(in the rows, 128 means zero)
Known rows, with every step that occurs
rineg-ligel-giduto: [ 81 110 157 186 148 128 144 142 109 103  58 113  99 146 164 116 162 161
 186 139 143 144 152 114 117 139 123 134 118 159 140]
lufizu-gize-bifo-femad-maki-ligel-giduto-pagi-kibet: [ 96 170 148 206 145 112 182 104 118 119  50 127  63 153 144  75 156 163
 118 179 122 174 153 175  98 139  53 115 121 218 135]
maki-ligel: [100 116 140 180 137 138 155 128  95  95  63 118 112 127 145  94 133 119
 178 134 113 121 160 122 119 126 111 105 105 171 147]
kibet-pagi: [104 125 139 176 142 142 152 129  93  94 101 104 108 125 137  91 144 159
 182 140 145 100 161 109 129 127 126  80 116 154 137]
lufizu-gize-bifo-zome: [112 176 144 196 153 127 161  91 117 135  89  93  72 145 138 104 132 148
 108 177 111 162 139 180 121 132  66  97 121 197 128]
bibu-maki-femad-bifo-gize: [102 108 132 198 131 189 160  62 152  74 106 129 114 149 149 131 138 106
 160 148 150 114 134 152 144  99 130  93 120 176 126]
zufuv-pagi-kibet: [ 65 112 154 191 132 151 124 131 111 122  95 116 119 147 128  84 130 156
 161 169 150 129 165 130 136 116 146  65 121 180 115]
maki-bibu: [109 151 138 177 126 142 120 118  93 104  75 103 139 158 151 105 107 128
 151 137 128 108 136 137 131 153 108 111 158 176 122]
vuguk-giduto-pagi: [ 97 105 127 193 129 124 146 122 126  90  86 112 116 155 154 122 162 142
 166 129 157 135 158 166 138 143 149  92 139 165 135]
ligel-giduto: [ 89 125 147 176 143 114 140 132 110  84  81 107  98 140 143 127 149 168
 175 143 127 143 156 126 125 151 129 117 126 153 107]
femad-maki: [ 93 119 147 184 140 141 147 107 113  92  72 136 112 144 126 101 118 141
 144 131 161 117 156 134  91 122 131 121 153 174 139]
giduto-pagi-zufuv: [ 71 117 149 203 135 144 159 123 102  92  73 114 117 157 120 127 136 132
 149 154 139 161 155 149 122  95 150 111 133 173 115]
lufizu-gize-bifo-femad-maki-ligel-giduto: [112 177 156 196 159 119 174  80 106 123  56 123  71 135 138  87 157 155
 116 170 117 162 155 173  96 154  44 123 125 205 135]
femad-maki-ligel: [ 93 112 133 190 140 140 165 119 103  91  51 140 105 129 132  87 123 131
 157 132 148 115 159 127  85 123 112 122 128 179 153]
poben-gize: [ 99 138 167 161 141 161 117 120 112 121  98 125 117 156 151  93 169 134
 167 136 138 116 163 118 130 131 133  88 128 139 121]
poben-gize-bifo-femad-maki-ligel-giduto-pagi-zufuv: [ 68 146 160 197 162 153 156  93 116 126  61 141  74 157 142  75 209 145
 141 182 144 155 162 149 107 141  95  92 118 161 112]
lufizu-gize: [124 163 158 178 137 131 149 112  95 116  86 103 110 142 137 117 123 144
 136 137 117 145 156 154 117 127  93 124 131 185 137]
rineg-ligel-giduto-pagi-kibet: [ 63 102 147 199 134 121 157 169 122  98  50 122  90 165 169 104 162 168
 185 148 148 158 150 117 118 120 133 126 115 173 137]
ligel-giduto-pagi: [ 82 112 143 190 137 115 161 138 130  80  74 129  99 150 139 132 158 161
 166 147 127 157 158 135 124 134 140 120 127 167  99]
rineg-ligel: [ 89 111 166 182 144 149 138 128 105 113  63 119 117 150 159 103 144 133
 174 129 145 129 152 117 118 118 125 123 127 168 159]
kibet-pagi-giduto: [ 89 134 149 173 127 151 167 138  74  90  96 115  92 124 136  98 152 172
 185 130 166 107 141 112 133 118 121  67 104 149 134]
bibu-maki: [109 129 144 188 135 171 152  93 123  82  94 129 118 155 134 134 120 129
 152 144 137 117 145 121 144 115 136 101 123 144 132]
gize-bifo-femad-maki: [ 92 149 174 186 162 142 141  54 124 113  69 138  93 151 131  74 153 134
 116 163 141 135 153 162 105 140  90  92 157 195 132]
rineg-ligel-maki-femad: [ 92  97 136 174 110 147 145 113  89 114  52 126 124 132 174  83 151 138
 187 138 165 122 139 131 100 122 120 145  95 194 164]
femad-bifo: [ 92 105 172 191 145 140 142  98 148  74  85 116 129 136 155 121 132 130
 142 119 142 121 141 159 126 121 135  88 143 169 111]
giduto-ligel-maki-bibu: [107 121 146 194 111 118 139 117  91 119  54 142 118 164 175  96 156 151
 124 151 132 123 122 155  93 158 128 130 113 155 110]
zufuv-pagi: [ 81 109 164 189 147 166 129  98 114 125  99 130 134 131 116 109 141 137
 150 158 141 125 171 135 132 123 144  80 126 173 110]
rineg-ligel-maki: [ 93 101 155 183 127 140 149 122  90 110  46 130 117 127 172  97 146 145
 163 134 156 129 146 122  98 129 121 141  93 172 162]
giduto-vuguk: [ 83 128 153 190 155 125 117 132 132 109  81 119 107 175 140 112 120 136
 162 148 151 108 166 162 116 121 155 131 135 162 109]
poben-gize-bifo: [101 153 169 171 161 165 134 104 117 152  99 128  97 167 145  76 187 142
 140 153 140 126 160 139 128 134 105  69 124 151 116]

Rows
[109 123 120 178 114 180 146  82 123  86 100 124 128 161 136 116 127 120
 181 149 148 107 138 131 145 107 133 107 124 173 135] -> bibu-maki-femad
[ 81 111 124 204 132 126 148 124 102  90  82  90 111 155 144 130 161 148
 167 143 165 150 157 173 135 136 152  94 135 158 132] -> vuguk-giduto-pagi-zufuv
[ 91 116 132 183 140 117 162 142  97  85  58 113  94 124 149 107 151 147
 190 144 111 137 161 120 119 147 107 115  96 161 129] -> maki-ligel-giduto
[ 94 121 119 206 147 146 169 125 129  80  67 132  89 154 144 131 135 142
 176 162 132 117 153 129 134 132 126 126  89 139 121] -> bibu-maki-ligel-giduto-vuguk
[ 77 144 157 201 173 121 151  79 133 113  50 140  69 155 138  75 163 145
 133 179 142 136 160 172  96 154  88 114 133 189 118] -> gize-bifo-femad-maki-ligel-giduto-vuguk
[ 78 135 146 185 138 142 158 149  91  98  91 119  82 143 137  98 147 175
 186 141 179  97 148 132 127 115 135  85 102 147 120] -> kibet-pagi-giduto-vuguk
[106 102 132 193 119 103 138 116  99 107  71 118 105 155 181 109 186 165
 152 138 161 127 140 176 110 172 147 106 109 138 131] -> vuguk-giduto-ligel-maki
[ 97 153 182 178 160 140 132  59 119 116  78 123  99 151 138  80 159 127
 127 164 121 140 153 159 127 143  92  81 146 189 126] -> gize-bifo-femad
[ 94 134 140 187 109 138 171 141  63 105  73 133  91 137 161  88 168 185
 160 144 168 104 116 130 113 142 115  85  91 143 121] -> kibet-pagi-giduto-ligel-maki-bibu
[ 75 126 143 190 157 102 129 146 130  94  76 112  87 164 144 129 143 170
 176 157 144 130 165 151 117 148 147 139 124 151  89] -> ligel-giduto-vuguk
[ 74 107 122 194 128 110 174 168 112  81  50 122  85 142 154  96 150 154
 189 153 117 151 158 123 120 130 117 107  94 177 125] -> maki-ligel-giduto-pagi-kibet
[ 64 116 152 191 125 116 146 108 126  58  38 142  89 138 151  77 145 138
 165 159 136 144 157 133  99 139 116 120 137 191 139] -> bifo-femad-maki-ligel-giduto-pagi-kibet
[ 91 146 164 178 129 139 110  67 113  74  56 132 127 143 147  89 119 117
 139 147 141 113 143 141 105 157 108 125 180 188 138] -> bifo-femad-maki-bibu
[ 92 156 181 173 160 164 125  72 126 135  84 144  93 161 145  64 189 133
 131 161 147 125 160 144 113 143  99  80 143 162 123] -> poben-gize-bifo-femad-maki
[ 92 144 165 189 162 142 153  61 119 113  56 140  88 141 134  65 156 127
 125 164 133 134 155 158 102 142  78  94 140 197 141] -> gize-bifo-femad-maki-ligel
[ 86 124 165 179 136 137 132  73 113  69  48 141 110 124 143  81 135 111
 157 145 132 121 158 133  99 140 109 122 146 185 153] -> bifo-femad-maki-ligel
[101 101 140 181 102 124 142 104  98 118  66 144 115 161 168  86 173 147
 153 151 144 126 129 160  92 132 143 129 101 171 117] -> giduto-ligel-maki-femad
[110 121 128 194 135 171 171 104 114  81  75 133 112 142 140 120 125 118
 166 145 123 114 148 115 139 117 117 103  98 149 147] -> bibu-maki-ligel
[ 85 105 127 193 136 119 179 147 113  84  53 130  95 132 147 111 158 142
 181 146 110 148 162 127 118 134 116 118  97 172 122] -> maki-ligel-giduto-pagi
[ 64 118 140 200 140 119 162 139 107  80  71 107  95 150 129 141 155 167
 166 162 133 173 156 141 121 127 144 123 122 160  94] -> ligel-giduto-pagi-zufuv
[ 68 115 135 191 125 105 155 165 127  77  72 118  87 162 149 113 149 177
 175 155 133 160 154 129 126 129 143 107 123 172 103] -> ligel-giduto-pagi-kibet
[ 85 132 160 185  98 134 157 129  71 108  54 149  99 159 167 107 159 164
 136 135 158 131 104 156 104 140 124 109 104 152 111] -> pagi-giduto-ligel-maki-bibu
[ 92 104 139 174 118 151 134  87 139  84  94 110 138 147 154  97 138 119
 181 127 155 112 135 165 127 110 131  98 144 204 119] -> maki-femad-bifo
[ 68 139 155 210 163 131 173  75 114 105  46 134  73 146 126  85 171 145
 126 184 138 165 155 167  99 138  86 105 131 194 120] -> gize-bifo-femad-maki-ligel-giduto-pagi-zufuv
[101  88 124 196 110 109 140 102 121  99  75 116 114 154 191 102 192 158
 161 135 176 121 128 197 112 164 146 101 112 158 124] -> vuguk-giduto-ligel-maki-femad-bifo
[ 99  93 135 182 113 145 151  75 117  85  78 128 117 109 169 100 147 125
 157 142 157 122 139 168 100 122 122 117  92 202 127] -> ligel-maki-femad-bifo-gize
[ 81 116 156 175  90 138 160 119  76 108  64 150  96 156 161  98 173 161
 159 135 167 134 110 158 103 119 134 109  94 164 116] -> pagi-giduto-ligel-maki-femad
